Each row was made from one path, in order. Every step used is in the known rows, and no mark comes twice. Write each row's path.
Known rows:
seve tanup gusig ruror gupi: [  2.1  -4.3  29.5  25.7  17.5 -34.1  42.6   8.1   1.8 -27.2   1.3  12.8
 -18.7  11.2  19.0 -10.7   1.2  -6.4  -3.8 -55.9 -31.6]
lapuv zodif: [ -7.1  37.3  35.0  11.3 -12.8  -7.9 -34.7   5.5  41.6  14.2  11.0  -4.9
   6.9  25.7   0.0  -0.4   8.2  23.3  -1.7 -21.7 -23.0]
gupi ruror gusig tanup lapuv: [-24.3   3.1  13.2   2.8  19.6   6.8  20.6 -20.2   7.8 -24.5 -11.9   5.7
 -34.0 -46.1 -17.8  -4.2   9.5  12.7  34.0  16.5 -26.5]
ruror gupi zodif kuvup: [ 23.6 -41.0   5.9 -18.4  -3.9  -0.5  -0.2  52.9  32.3  -1.0 -14.1  -1.4
  25.0  12.1   0.9  29.0   5.0   7.1   7.6 -35.2   9.9]
gusig tanup: [  7.9  18.8  24.1   8.5  13.8   9.5   9.2   0.3  19.7 -15.3  -9.7  16.8
 -10.4  -3.1   9.3   8.8  -5.3  11.4   9.0 -36.3  -4.5]
gupi ruror gusig tanup: [-14.0  20.5  -1.6  10.0  14.3  11.9  18.1  -9.7  21.6 -42.6  -7.3  24.7
 -20.6 -29.6 -12.9  -9.1  -5.9  -8.7  32.5 -11.1 -13.6]
ruror gupi: [ 16.0   1.9  15.1   3.4   2.2   2.6  -1.0  29.7  18.7 -13.2 -19.0  -5.1
   6.8  14.5   8.0   3.8  -0.1  19.2  -7.1 -38.8 -13.4]
ruror gusig tanup lapuv zodif: [-12.3  30.1  63.4  -2.1  21.0   1.9 -15.5 -47.3  48.0  21.8  14.4 -10.7
  -7.6 -13.0 -14.6   0.2  -0.4  22.1  14.4   0.9 -14.0]
seve tanup gusig ruror gupi zodif: [ -3.6 -22.5  10.6  16.0   6.9 -14.9  36.0  24.0   4.8 -16.3 -11.3  19.7
  -2.1  16.8  22.9   7.0  10.5  -6.4  -5.2 -33.0 -11.1]
tanup gusig ruror: [ 10.2   3.3  33.5  14.7  24.4 -27.0  24.8   9.9  -2.4 -34.0   7.9  24.6
 -44.4   8.2  19.1   1.1   8.1   0.0   7.5 -32.3 -26.0]
zodif gupi ruror gusig tanup: [-11.3  19.5  -1.6  22.7  -0.9  -7.1  34.4  -5.8  25.7 -36.8  19.0  25.9
 -12.1 -50.5  -5.9 -20.9   9.1 -22.2  21.5  -0.9   0.9]
gusig tanup lapuv zodif gupi: [ -4.1  20.0  63.4  14.2  -4.7 -13.9  -0.7 -29.4  36.0  35.8  28.0 -10.3
 -12.7 -32.5   1.4  -9.0  24.3  22.3  -5.2  10.7  -6.0]
kuvup zodif gupi ruror: [-20.5  16.6 -30.0  45.3 -49.0 -25.7   6.9  53.0 -18.0 -32.0  21.1  17.0
 -33.4 -27.3  19.5 -10.1  35.3   8.1  12.5  15.5  -0.6]
kuvup zodif lapuv: [ -3.9  36.3 -23.7  25.2 -32.4  -4.3 -26.9  39.8 -25.1 -17.9  13.8  21.5
   3.3  23.8  15.7  19.6   3.8  34.8   4.8   2.9  13.1]
gupi ruror: [-18.5  10.9 -14.5  16.0 -13.6  -2.2   1.5  32.0   1.7 -32.4 -15.7  10.8
 -18.7  -8.1  -2.9  -4.4  18.3  13.9  19.0  -7.2 -36.1]
kuvup zodif gupi: [ -3.5  24.3  -2.7  41.2 -38.5 -31.3   0.1  48.5  -3.6 -12.8  30.8   9.8
  -8.0  -2.8  33.4   4.2  27.4  15.7  -2.8  -7.8  12.4]
kuvup zodif gupi ruror gusig: [-25.9  25.9 -29.0  42.5 -38.0 -28.6   9.0  38.7  -3.0 -38.9  33.3  18.1
 -18.9 -29.9  10.5 -13.4  26.4  -4.9  20.3  15.7   4.3]
gusig ruror gupi: [ 27.5 -23.0  23.4   6.4  17.2  -6.7  23.2  13.1  19.6 -32.9  -9.0  19.3
 -40.6  -3.1  18.6   1.0  -4.5  14.0   4.8 -55.8 -12.2]
lapuv zodif gupi: [ -4.5  37.1  36.0  24.3 -27.4 -26.2 -18.7  10.5  46.0  19.7  37.6  -5.3
  16.5   5.1   7.6 -12.2  24.4  10.4 -12.6 -11.1  -9.3]
gutad zodif gupi ruror gusig tanup lapuv: [-40.6 -14.5  15.8  18.8 -18.1  -4.4  30.3 -27.7   2.5  -0.3  23.0  27.9
 -13.8 -69.3 -10.7  -3.7  27.7  -0.5  17.9  38.9  16.6]
lapuv zodif kuvup: [  7.7  13.8  45.4  -1.8  -9.4 -28.4 -28.5  13.5  50.2  14.6  29.3  -7.8
   8.6  17.3 -11.7   7.0   3.4  11.0  15.0 -41.3 -20.3]
ruror gupi zodif gutad: [ 20.6 -28.4   6.2 -12.5  -6.6  15.7   2.9  42.4  30.4   1.7 -12.5   3.9
  33.4   6.2   9.1  20.3   6.8  12.2  -3.2 -30.0   2.3]
gupi ruror gusig tanup lapuv zodif kuvup: [-14.9  -1.0  47.0 -10.9  13.7 -13.8  -1.2 -34.1  42.4   4.0  23.0  -5.6
 -32.3 -45.2 -40.8  -7.2   4.0   2.3  44.3   6.6 -26.0]

Write each row's path:
[ 10.0 -16.9  -3.3  -5.7  -7.9  20.7  -7.2  45.7  23.7  -1.8 -32.2   1.7
  24.0  20.7  12.6  21.4   9.7  19.2  -8.3 -16.8   7.0] => ruror gupi zodif
[-28.3  22.6  36.7   2.3   9.8   7.5  -8.4 -43.5  33.8   4.2   4.8  -3.2
 -33.6 -37.4 -28.7 -15.1   8.6  13.9  28.6  23.9 -29.0] => gupi ruror gusig tanup lapuv zodif
[  5.2  13.3   5.6  21.0 -22.7 -18.6  -6.3  42.0  -1.8 -15.1  24.9  11.3
  -7.7   5.1  21.9  16.4   7.9  21.8  13.5 -33.5  -6.1] => kuvup zodif gutad
[-35.0  -6.5 -12.3  31.9 -50.6 -13.1  10.9  24.0  -3.5  -8.3  19.4  32.5
   2.9 -31.5   3.7  -4.4  36.9   0.4   2.6  16.4   8.2] => gutad zodif gupi ruror
[-21.2  29.9   8.2  28.5 -37.1 -20.9 -11.4  13.6  32.0   1.3  27.3   3.6
  -8.8 -21.6  -6.8 -27.1  32.7   2.1   3.0  12.3 -23.3] => lapuv zodif gupi ruror
[ 23.5 -42.5   4.9  -2.2   7.0  11.4  16.9  29.1  24.4 -21.2 -21.8  25.7
 -23.7   1.7  22.6  18.1   5.2  14.2   4.1 -32.5   7.6] => gusig ruror gupi zodif
[  3.9  25.2  44.4   4.7 -12.2 -13.5 -24.7   3.2  48.2  17.7  31.6  -3.7
  16.9  11.5  -4.2  -0.4   4.5  16.4   3.7 -35.8 -27.3] => lapuv zodif gutad
[ 28.0 -12.9  37.0   7.6  30.7 -17.7  28.9  11.5   2.1 -34.3  -6.5  16.6
 -42.5   5.1  16.1  -5.3  -1.0  -2.4  -3.4 -39.7 -18.3] => tanup gusig ruror gupi
[ 35.5 -56.6  28.9 -15.1  23.6 -19.2  29.7  34.7  14.8 -22.0  -0.7  20.4
 -23.9   3.6   8.0  19.4   4.3 -14.4  11.6 -35.4   5.0] => tanup gusig ruror gupi zodif kuvup
[  2.0 -12.6   1.7  -4.6 -13.0   5.4  -1.1  40.7  26.6   1.2   1.5  12.0
  32.1   9.5  10.3  27.6  15.7  16.1   6.8 -21.4  -5.7] => gupi zodif gutad
[ -2.8 -12.3  -9.3  14.2  -1.2  -7.1  25.7  18.7 -12.1 -14.1  -2.4  31.6
  17.9  21.6  12.1   8.7   4.3  -0.2  -8.0 -11.3   2.6] => seve tanup gusig ruror gupi zodif lapuv
[ 33.7 -54.2  14.0  -9.4   7.9   6.8  26.9  26.4  30.5 -16.7  -1.2  28.8
 -14.5 -11.0  18.4  18.6   2.2   7.2   9.2 -45.7   3.3] => gusig ruror gupi zodif gutad
[ 36.2 -66.4  15.4 -16.1  10.3  -9.2  24.1  38.0  32.8 -20.4  -3.3  23.8
 -22.7  -4.4  11.1  25.8   0.9   2.4  19.8 -51.1  10.8] => gusig ruror gupi zodif kuvup
[-31.0   3.4   0.9  24.8 -23.7   0.7  27.4 -16.4  16.8 -18.1  27.3  47.5
   0.6 -52.5  -6.2  -9.3  12.8 -22.4  16.3  11.7  29.9] => gutad zodif gupi ruror gusig tanup
[-20.9  11.6  36.8  18.7 -15.0  -8.4   6.1 -24.6  22.8  17.5  18.2  -2.9
 -38.9 -57.4 -12.8 -23.8  34.0  13.4  10.4  33.4 -20.6] => gusig tanup lapuv zodif gupi ruror
[-15.6  39.0  22.7  22.5  -9.7  -7.1   5.4 -27.4  52.8  -7.7  35.1  17.6
 -10.3 -43.4 -16.0 -32.0   9.1 -20.7  16.9   7.3  -1.5] => lapuv zodif gupi ruror gusig tanup
[ -9.5  29.3  65.2  11.0   6.3 -17.5   0.9 -43.1  51.3  27.7  41.0 -10.0
   1.2 -34.5  -7.4 -11.4  15.3   9.6   2.6  11.6  -0.2] => ruror gusig tanup lapuv zodif gupi
[-26.2   8.8  -1.2  31.9 -15.1 -17.4  26.7   0.8 -11.9 -23.4  24.2  12.5
 -49.0 -66.0   4.8 -10.4  26.9   7.1  27.9  37.9   7.1] => kuvup zodif gupi ruror gusig tanup lapuv
[ 23.5 -31.0 -14.8  -4.5  -1.7  20.4   6.3  25.4   6.5 -20.0 -13.1  38.4
  -2.6   7.0  11.7  21.1  -1.3  19.9   0.4 -10.9  21.7] => gusig ruror gupi zodif lapuv
[-37.0  21.3  23.3  18.5 -20.3 -29.2  -6.2 -10.8  33.0  11.9  35.9 -17.0
  -8.3 -38.7 -20.4 -25.3  39.1  11.2  12.5  41.9 -30.9] => tanup lapuv zodif gupi ruror gusig
[ 24.2 -21.4  -2.2  -4.7  12.2  10.3  12.5  22.2 -11.4 -21.4 -10.6  35.4
  -4.8  16.3  10.4  15.2   1.6   3.2  -8.6   4.9  14.8] => tanup gusig ruror gupi zodif lapuv
[  6.9 -34.0  20.9  10.2   8.2 -21.3  45.8  21.4  12.2 -12.1   8.2  22.0
   6.8   3.2  18.9   6.9   7.3 -12.9  -0.2 -46.0 -16.3] => seve tanup gusig ruror gupi zodif gutad
